Each row comes from the steps of one path. Every step used is in the known rows, and no mark comes twice. Write the path behind each row, first mark first.
Known rows
sezul-pofu-mapok-kapoba-tane-sobam: [ 13  -5  38 -26 -24  15   6   4   9 -81  15 -15 -25   1   4  -8  -2   5
  34  41 -18  81  11 -14  -4 -13 -26  -7 -49  27  17  22  31   9  45]
mapok-kapoba: [ 12   2  23 -33 -24 -16 -33  -5 -11 -51 -14   4  -3 -11  -3 -79  15  14
   6  20 -19  71  -8   1 -13  -9 -42 -15 -37  35  18  17  18  -6  19]
nakif-tane-sezul: [ 25   3  29 -31   4 -10  48   8   2 -53   6  31  17   1   1 -63  -9 -15
  11  34 -38  28 -59  11 -19 -14 -66 -42 -60  57  12  36  16  54  36]
pofu-mapok-dorodu: [ 17 -10  28 -15 -10 -23   0  -4  -3 -53  28   3 -12  16  15 -85  24  19
  17  32  -4  36  -8  -3   4 -22 -20 -34 -47  48  16  45  17  -1  68]
tane-sobam-mapok: [ 21   2  13  -9  -5 -44  39 -10   2 -40   2  39 -31   1  11 -39   4 -10
 -12  44 -13  23  -4   8 -31 -15 -45 -29 -46  -8  59  38  16  21  29]
sezul-pofu-mapok: [ 17  -6  32 -18 -21 -19   5 -10   7 -60  29   8 -13  11  12 -68  33   3
  29  50 -10  39 -11  -9  -2  -7  -4 -11 -59  43  28  35  24   2  53]
sezul-kapoba-tane: [ 17 -14  36 -57 -14  16  -8   0  -6 -71 -16  38  -6  -6   3 -70  14 -20
   0  29 -44  73  25  -3 -10  -7 -53 -21 -53  42  12  12  38  -3  47]
nakif-tane-sezul-mapok-dorodu: [ 18  -1  46 -11   2 -19  31  29 -11 -43  -9 -69   0  19   5 -63  10  15
  45  35 -34  33 -52  16  -7 -24 -61 -47 -71  43   2  38  11  56  65]
tane-sezul-gulev: [ 32   3  33 -55  -9 -26  35  -9 -11 -45 -13  -7 -17   8  -3 -67  18 -14
  -1  37 -28  10  16  18 -14  -8 -60 -38 -46  63  23   3  19  34  99]
nakif-tane-sobam-sezul: [ 25   7  19 -12 -42 -34  38   0   0 -22  13  31  -1 -13  11 -36   1 -12
   8  37 -15  24 -57  28  -8 -10 -56 -31 -50   8  31  32  -2  -4  25]
tane-sobam: [ 20   0  14 -27 -13 -24  37  -9   0 -59   4  40 -27  -2  -2 -29  -4 -14
  -8  30 -21  23   2 -10 -15 -17 -49 -22 -41  38  23  25   5  -1  43]
tane-nakif: [ 18  20  16 -42 -18 -22  38  -7 -15 -59  -7  33  -8  -4   2 -65  -3 -18
   6  33  -5  21   8  -6  -2 -10 -43 -50 -48  46  17  22  17 -58  44]
pofu-mapok-kapoba: [  7  -4  19 -21 -25 -15 -28 -15   0 -58  21  -9  -1   1  11 -78  18  14
  -9  29   1  68 -16   0  -3  -9 -18 -19 -38  40  24  34  18   1  10]
kapoba-tane-nakif-sobam-sezul-mapok: [ 27   7  21  -7 -54 -16  39  10 -14 -32   2 -57   1   0  19 -51  12 -20
  17  49  -6  18  19  36   7 -11 -43 -97 -71   7  22  16  37 -24  45]
kapoba-tane-sezul-mapok: [ 25   6  37 -15   0   9  38  10   2 -62 -15 -50 -17  14   8 -58   4 -12
  21  45 -38  24  12   5 -12 -13 -58 -42 -69  42  15  27  39  68  55]
nakif-gulev: [ 26  -7  14 -18 -18 -19  -1  -7 -13 -43  -2  37  21  -4   1 -88  21  -7
  -5  26 -18   5  42  13 -13  -4 -41   8 -44  50  21  -1  16 -19  60]
sobam-sezul-mapok-pofu: [ 24  23  38  20 -44 -38  20 -14  -3 -16 -11 -82 -16   2  12 -89  36  20
  -4  50  -8  40 -18  23  -7   3 -21 -10 -58   6  44  12  18   8  73]
nakif-sobam-sezul-pofu-mapok-kapoba: [ 20 -16  27  -7 -67 -32 -18  -3  -3 -33  34 -36  11  -1  14 -50  26  13
  24  44   3  81 -18  33   4  -9  -4 -45 -50  16  33  16  27   0  21]
sezul-tane-sobam-mapok: [ 13   5  21 -26   0 -44  38 -12  -1 -38   3  21 -30   0  10 -23   8  -6
  12  48 -23  24 -19  11 -28 -12 -31 -25 -55 -14  50  37  14  21  -9]
kapoba-tane: [ 24   3  27 -33  -4  18   1   2   1 -70  -5  46 -12  -8   7 -84  18  -8
  18  32 -37  36  27 -12 -13 -11 -50 -31 -51  38  13  21  43   0  60]
sezul-mapok-kapoba: [  5   5  29 -17 -27 -21 -33   3 -14 -47 -25 -74 -10   1   1 -75  25  18
  12  29 -18  62 -12   2  -9  -7 -40 -18 -52  25  17  20  15   9  14]
nakif-sobam-sezul-pofu-mapok-tane: [ 19 -15  30  -4 -47 -34  33   5   4 -30  53 -35   8   5  19 -49  34   9
  24  52  -9  45 -39  29   2 -10  15 -51 -62  16  31  26  27   5  -6]
sezul-mapok: [ 13   6  24 -11 -14 -26   3   1  -8 -47 -15 -43 -21   7   6 -82  32   1
   9  38 -23  16  -6  -4 -10  -9 -41 -29 -62  32  20  27  17  12  40]
tane-sezul: [ 31   3  25 -28  -6 -19  44  -6  -1 -52  -2  31  -6   4   0 -62  -7 -16
  -1  35 -30  25  -4  10 -18 -15 -54 -37 -49  56  23  28  20  52  46]
pofu-mapok-kapoba-sezul: [-31  -2  23 -19 -27  10 -11 -17   2 -67  18  -5   7   9  21 -82  12   6
  -8  38   1  63 -27  20  -7  -5 -24 -29 -39  40  29  40  40  12   7]
kapoba-sezul-pofu-mapok-dorodu: [-10 -13  48 -12 -22  -4   9   6  -2 -62  23 -15 -10  24  20 -73  28  20
  55  49  -9  50 -19  10   3 -16 -12 -23 -58  42  19  41  36   5  78]
mapok-dorodu: [ 23  -4  31 -25 -11 -23  -3   7 -15 -47  -7  16 -13   4   3 -86  21  18
  31  23 -25  38   1  -2  -5 -21 -43 -31 -47  42  10  26  14  -8  77]
mapok-kapoba-tane-sobam: [ 16   0  27 -34 -16  15   6   4   0 -73  -8  12 -21 -10  -4 -22 -11  -1
  10  24 -29  70  20 -10 -13 -17 -56 -19 -37  27  12  16  27   4  37]
tane-nakif-sobam-sezul-mapok-dorodu: [ 25   1  27  -2 -53 -45  33  19 -27 -18  -1 -77  -3  10  15 -55  14   4
  35  41   2  24  -1  39  13 -22 -38 -93 -65  12  16  19  16 -33  65]
nakif-sobam-sezul-pofu-mapok: [ 29 -16  22  -1 -60 -37  18  -6   3 -30  49  -2   2   6  21 -55  33  -5
  24  56   1  36 -11  30   4 -10  -1 -54 -62  20  39  26  30   1  46]
mapok-gulev: [ 25  -3  23 -20 -11 -25  16  -9 -10 -43  -6  15 -22   2   0 -79  34  11
  -6  26 -17  17  40   6 -13   1 -43 -28 -34  46  28   7  18 -15  84]
sobam-mapok-kapoba-dorodu: [ 45 -15  14 -26 -22 -12 -17   1 -13 -21 -21  18   5  -1  13 -93  14  20
 -40  28 -19  45  -6  12 -20  -7 -44 -25 -35   5  37  26  36   9   7]
mapok-tane: [ 12   1  26 -30  -3 -20  19   2  -3 -49   4   4  -6  -5   2 -79  23  12
   5  28 -32  37 -29  -4 -14 -10 -24 -21 -49  36  16  25  17  -2  -9]
sezul-gulev: [ 23   3  27 -56 -16 -27  -2 -14 -16 -45 -13   2 -21   0  -1 -89  43  -5
  -1  33 -24  12  20   5 -10  -4 -48 -29 -43  51  22   1  17 -19  97]
nakif-tane-sezul-pofu-mapok-dorodu: [ 20 -11  52 -16  -7 -15  31  20   2 -56  30 -23   6  21  10 -53  11  16
  64  45 -21  53 -57   8   1 -21 -25 -31 -68  52   9  43  17  42  76]
sezul-kapoba-tane-nakif-sobam: [ 19 -13  17 -61 -30   5  40   6 -18 -74   6  26  15  -5   2 -37  -8 -42
  -9  31 -23  61  35   9   1 -18 -50 -99 -57  50   6   0  46 -48  48]
sobam-sezul-kapoba-tane-nakif-gulev: [ 29   0  28 -43 -50  -3  22  -2 -23 -39 -14  19  28  -9   9 -57  -3 -33
   0  36  -4  38  62  42   6   6 -46 -10 -50  30  22 -11  28 -66  55]
sobam-mapok-tane-nakif: [ 10  21  20 -28  -4 -37  55   2 -10 -41   1   0  -8  -1  12 -61   4  -2
   4  44  -3  30 -24  11 -16  -6 -21 -51 -55   3  40  33  21 -35 -14]
pofu-mapok: [ 16  -4  13 -16 -12 -18   7 -21   7 -59  36  27  -9   9  18 -84  25  -5
 -14  39  -2  22  -8  -7  -4 -10 -16 -31 -46  48  28  46  20   4  34]

Write each row's path
[ 15 -15  32 -39 -50 -45  31  -6  -8 -24  -4  -6 -10  -6   4 -20   1 -14
 -19  34 -21  71 -31  32  -4  -4 -35 -10 -45  11  33  18  -2  -6 -18] | mapok-tane-sobam-sezul-kapoba
[ 20  -9  18 -11 -11 -22  21 -21   1 -50  30   3 -20  13  14 -77  38  11
 -18  35   5  13  33   4  -5   2 -18 -32 -35  50  33  26  20  -6  75] | pofu-mapok-gulev
[  6  12  35 -33 -18 -20  53   4  -4 -62  27 -27  -7   9   9 -44   8   2
  31  48   2  43 -28  -7   6  -5   7 -34 -61  40  17  31  20 -48   3] | sezul-pofu-mapok-tane-nakif
[ 32   5  17  -9 -50 -43  36 -13  -2 -22   5  30 -21  -8  10 -36   0 -12
  -2  39  -9  20  -6  26  -8  -9 -45 -25 -41   7  41  26   2  -6  35] | tane-sobam-sezul
[ 31   2  37 -12 -56 -42  29   1  -2 -26  -4   9 -26  -5   4 -23  11  -4
  46  51 -18  41  -9  19  -7  -5 -33  -4 -55   6  39  15   9  -9  56] | tane-sobam-sezul-pofu
[ 21  11  32 -35 -38 -38   5 -14 -10 -17  -2  11  -7 -10  12 -68  26   1
  34  41 -26  26 -25  31  -5  -2 -23 -22 -57   5  28  22  11  -9 -12] | sobam-sezul-tane
[-25   7  34 -47 -10   2  17 -11  -8 -58  -3  18  -1   2  11 -70  21  -4
  30  42 -35  29 -29  16 -14  -5 -31 -27 -59  34  17  30  36   3 -11] | kapoba-sezul-tane
[-15   1  41 -26 -27   0  15   4  -4 -62 -11  18  -9   5   8 -70  25  -1
  48  52 -32  45 -15   9 -15  -4 -35 -11 -61  38  27  19  42   0  59] | kapoba-sezul-pofu
[ 17   6  20 -29 -26  19   6  -3 -12 -67  13  -5  28  -2  11 -61  -4  -9
   3  32  12  40  58  13   6  -2 -25 -14 -43  47  13   3  33 -55  45] | pofu-mapok-kapoba-tane-nakif-gulev
[ 14   8  33   1 -34 -40  19   7  -5 -15  -5 -79 -12   3  14 -74  34  17
  14  44 -19  24 -40  28  -5  -2 -19 -26 -64   2  29  30  10  10 -19] | sobam-sezul-mapok-tane
[  14    3   18  -32  -33    9   21   16  -19  -67   -1  -57    9   -2
    4  -39   -1  -13   15   34  -13   55   28   10    2  -20  -47 -101
  -61   33    2    3   46  -32   36] | sezul-mapok-kapoba-tane-nakif-sobam
[ 34   4  16 -47 -63 -46  35  -9 -27 -17   4 -15   0  -5   8 -59  27 -24
  -4  42   2   5  25  48   6  -5 -44 -94 -48  28  30 -11  21 -58  90] | tane-nakif-sobam-sezul-gulev
[ 28   4  12 -20 -57 -41  57   3 -15 -18  24  -5  17 -10  13 -48   4 -14
   1  39   1  26 -17  44   4 -13 -24 -95 -52  13  26  12  20 -47  -2] | mapok-tane-nakif-sobam-sezul
[-24  -2  32 -47 -29   0 -14 -20 -10 -59   6 -40  -6  12  15 -84  37   5
  -9  41   0  46  -5  27  -4   2 -32 -31 -37  49  29  14  37  -3  62] | pofu-mapok-kapoba-sezul-gulev
[ 33   6  28 -41 -49 -44  -1 -15 -17 -14 -12  -6 -17  -5   9 -89  44  -5
   4  40 -12   8  11  37  -3   4 -46 -31 -43  24  37   2  12 -23  89] | sobam-sezul-gulev
[ 14   5  34 -17 -20 -20   0   5  -9 -47 -24 -83  -8   9  -1 -56   2  10
   9  33 -21  61 -17  16 -13 -10 -50 -26 -54  36  18  22  18  57  16] | tane-sezul-mapok-kapoba
[ 35   0  50 -33 -10  13  35  16   5 -68 -12  14 -13   3  -2 -44   3 -10
  62  49 -48  52  16   1 -15 -10 -46 -18 -68  45  16  13  44  48  79] | kapoba-tane-sezul-pofu
[-12  14  26 -45 -19  -1  41  -9 -25 -52  -5  10  30   1   8 -56   1 -19
  21  39  -7   3  26  32  -3   2 -31 -14 -56  46  13   0  29 -57  14] | kapoba-sezul-tane-nakif-gulev
[  10    1   15  -25  -23  -26   61   14  -18  -50   15  -61    9    6
    5  -40    8  -12    0   37  -12   22  -13   11    0  -19  -25 -102
  -64   38    7   13   25  -33   -1] | sezul-mapok-tane-nakif-sobam
[-26   2  28 -28 -27   7 -15  -6  -9 -61 -14   6   6  -2   9 -82  11   7
   4  30 -16  66 -19  20 -15  -6 -46 -24 -38  36  23  24  39   3  14] | mapok-kapoba-sezul
[ 24  -4  22 -33 -47 -40  17  -9 -13 -17  17   7  10 -10  11 -53  26  -9
  24  40 -25  27 -17  41  -4 -11 -23 -68 -61  10  23  12  20  -6 -11] | nakif-sobam-sezul-tane
[ 15  -2  35  -9 -61 -33  -5  -7   2 -38  21 -37 -15   1  11 -22   9  14
  26  45   7  79 -23  20   2  -5 -11  -2 -45   7  37  26   9   0  20] | tane-sobam-sezul-pofu-mapok-kapoba
[-21  -4  43 -16 -15  -1  31   0   9 -63  34 -26  -4  15  18 -63  31  15
  29  54 -15  49 -49   7  -6  -5   9 -15 -60  37  25  40  38  12  -6] | kapoba-sezul-pofu-mapok-tane
[ 25 -12   2  -8 -15 -44  22  -3  -6 -33  17  38   1  -1  15 -74  25 -12
 -15  44 -16  24   2  24 -29 -19 -37 -82 -53   1  52  26  37  20  33] | nakif-sobam-mapok
[  15   -1    9  -37  -20  -22   62    9  -16  -54   24    0   15   -4
    2  -43    1  -16   -5   30  -13   31   -9   10   -3  -22  -27 -100
  -53   45    7   11   27  -47    2] | mapok-tane-nakif-sobam
[ 25  -2  40 -53 -12  11  10  -7  -2 -65   6 -42 -10  10   7 -58  14  -4
   3  40 -18  50  25  19  -5  -6 -45 -39 -44  57  17  10  38  45  85] | pofu-mapok-kapoba-tane-sezul-gulev
[ 22 -12  30 -41 -56 -42  -5 -15 -13 -23 -14  25  -1  -7   9 -73  19 -18
 -16  34 -19  64 -11  35  -4   1 -43 -16 -48  19  38  15   9 -12  23] | sobam-sezul-kapoba
[  5   3  28 -12  -6 -28  51   8  -1 -50   1 -64 -30   8   0 -19   8   4
   1  36 -26  25 -30  -6 -12 -14 -31 -20 -56  23  17  30   2  17 -10] | sezul-mapok-tane-sobam
[ 13   2  18 -29  -4 -14  40   5   1 -59  12  40  -4  -7  -1 -30  -4 -12
   4  29 -30  27 -53  -8 -16 -17 -62 -29 -50  39  13  34   2   1  33] | nakif-tane-sobam
[ 26  -2  32  -3 -52 -34   7 -11   6 -31  30   0 -11   5  22 -69  33   3
  32  57   2  36 -19  18   4  -1  -2 -13 -58  18  42  34  21  -1  46] | sobam-sezul-pofu-mapok
[ 28   6  27 -17 -52  -7   7  -1  -2 -37  -6   7 -17 -16   9 -30  -6  -1
  13  34 -14  62   9  25  -4  -8 -51 -21 -38  -2  31  17  21  -1  29] | mapok-kapoba-tane-sobam-sezul
[ 15 -14  31 -40 -49 -36  22  -3  -8 -29  -2  21   3  -9   5 -26  -2 -26
 -13  34 -22  65 -54  33  -5  -4 -59 -19 -52  16  30  23  -5  -7  13] | nakif-tane-sobam-sezul-kapoba
[ 24   1  48 -16  -3 -35  52  15   3 -38  -5 -20 -13   9   3 -42  11   8
  48  57 -36  52 -36  19 -29  -9 -20 -16 -68  11  45  27  30  64  13] | sobam-mapok-tane-sezul-pofu
[ 37 -10   6  -9 -59 -43  18  -6  -9 -16  20  28  10  -9  13 -71  22 -14
  -5  37 -11  22  -1  42  -5 -14 -39 -79 -49  14  35  15  23  -7  37] | nakif-sobam-sezul
[ 21   1  28 -30 -44 -46  41 -17  -2 -22  28 -46 -27   4  15 -37  30   0
 -12  47   3  10 -15  35   3  -1 -18 -27 -42  18  39  17   2  -7  42] | pofu-mapok-tane-sobam-sezul-gulev
[ 36   4  39 -59  -3   7  32  -2  -7 -61 -15  -4 -17   6  -1 -65  16 -18
  11  40 -39  20  37  15 -14  -8 -64 -43 -50  58  17   0  38  37 111] | kapoba-tane-sezul-gulev
[ 16  19  36   6 -15 -22  20 -11  -3 -45 -12 -75 -18   8   3 -89  36  20
  -6  44 -22  40 -11  -6 -13  -3 -23  -9 -59  32  30   8  22  12  79] | sezul-mapok-pofu
[  5   4  32 -13  -4 -24  19  10  -5 -43  -7 -73 -14   7   5 -74  33  17
  11  36 -30  28 -34  -2 -12  -9 -21 -24 -64  27  15  28  14  15 -12] | sezul-mapok-tane
[ 17  11  16 -17  -9 -33  46   1 -18 -32   2  -1  22  -2   9 -65   6  -5
  -3  40   2   8  20  28 -16  -1 -22 -14 -51  15  39   8  20 -45   5] | sobam-mapok-tane-nakif-gulev
[ 25 -11  38 -46 -44   0  -7  -3  -6 -44 -15  30  -4 -12  12 -72  15 -20
   3  35 -32  72  18  25  -3  -1 -50 -22 -53  17  27  14  34  -6  40] | sobam-sezul-kapoba-tane
[ 12  26  31 -16 -38 -38  53   6 -16 -24  -8 -77  -8   1  13 -55   8   1
  17  45   0  20 -30  25   6  -2 -21 -49 -63   9  23  26  10 -42 -14] | sobam-sezul-mapok-tane-nakif
[ 29 -16   8  -3 -13 -45  32  -4 -11 -25  14  13 -12   4  11 -67  39   4
 -19  39  -9  15  43  32 -27  -7 -38 -80 -41   9  54   9  35   9  74] | nakif-sobam-mapok-gulev
[ 54 -30  13 -53 -67 -18  36  -1 -28 -13  -3  28  26  -2  13 -56  -5 -30
 -61  30 -13  37   7  37  11  -9 -49 -78 -45  34  20   4  30 -51  20] | tane-nakif-sobam-sezul-kapoba-dorodu
[ 28  10  27  23 -52 -39  31  -9  -7 -14   7 -84  -1   2  11 -76  36  11
 -12  50 -10  40 -13  34  -6  -6 -20 -52 -61  10  41   0  28  11  73] | nakif-sobam-sezul-mapok-pofu
[ 10  19  23 -41 -10 -20  51   3 -13 -56  -2   0  -4  -4   2 -59  -1  -4
   8  31 -11  32 -20  -3  -3  -9 -26 -47 -51  40  12  22  15 -56  -3] | mapok-tane-nakif
[ 19 -29  30 -38 -11 -39  56   4  -7 -38   8 -11  13  10   4 -33  -3 -23
 -30  41 -34  75 -28  42 -24 -16 -37 -65 -59  23  39  20  28  66 -21] | nakif-sobam-mapok-tane-sezul-kapoba
[ 47 -22  34 -32 -31   7   9   4  -3 -42   7 -17   9  15  10 -58   0  15
 -16  36 -19  57 -13   6  -1 -10 -25 -15 -44  52  15  25  36  39  24] | tane-sezul-pofu-mapok-kapoba-dorodu
[ 17 -11  26 -32  -6 -14  29  -4   2 -55  -9  37 -27   0  11 -27  -1 -23
 -13  45 -27  61  15   9 -27 -10 -53 -25 -51  -8  51  30  32  23  33] | sezul-kapoba-tane-sobam-mapok
[ 32   0  43 -28 -16 -21  37   9  -1 -53 -11  10 -12   7  -5 -46   6  -7
  48  47 -39  44  -7   6 -16 -10 -40 -16 -63  48  24  17  25  44  67] | tane-sezul-pofu
[ 15   8  29  -4 -55 -36 -32   1 -14 -18 -24 -81  -8  -4  11 -76  25  19
  13  35  -6  59 -21  32  -4   0 -38 -20 -52   0  31  20  11   7   7] | sobam-sezul-mapok-kapoba
[-21   4  29 -42  -9  -3  49 -11  -3 -64   3  18 -18   4   6 -15  -3 -13
  18  41 -31  27 -23   9 -14 -12 -39 -24 -52  31  19  28  21   8  -8] | kapoba-sezul-tane-sobam
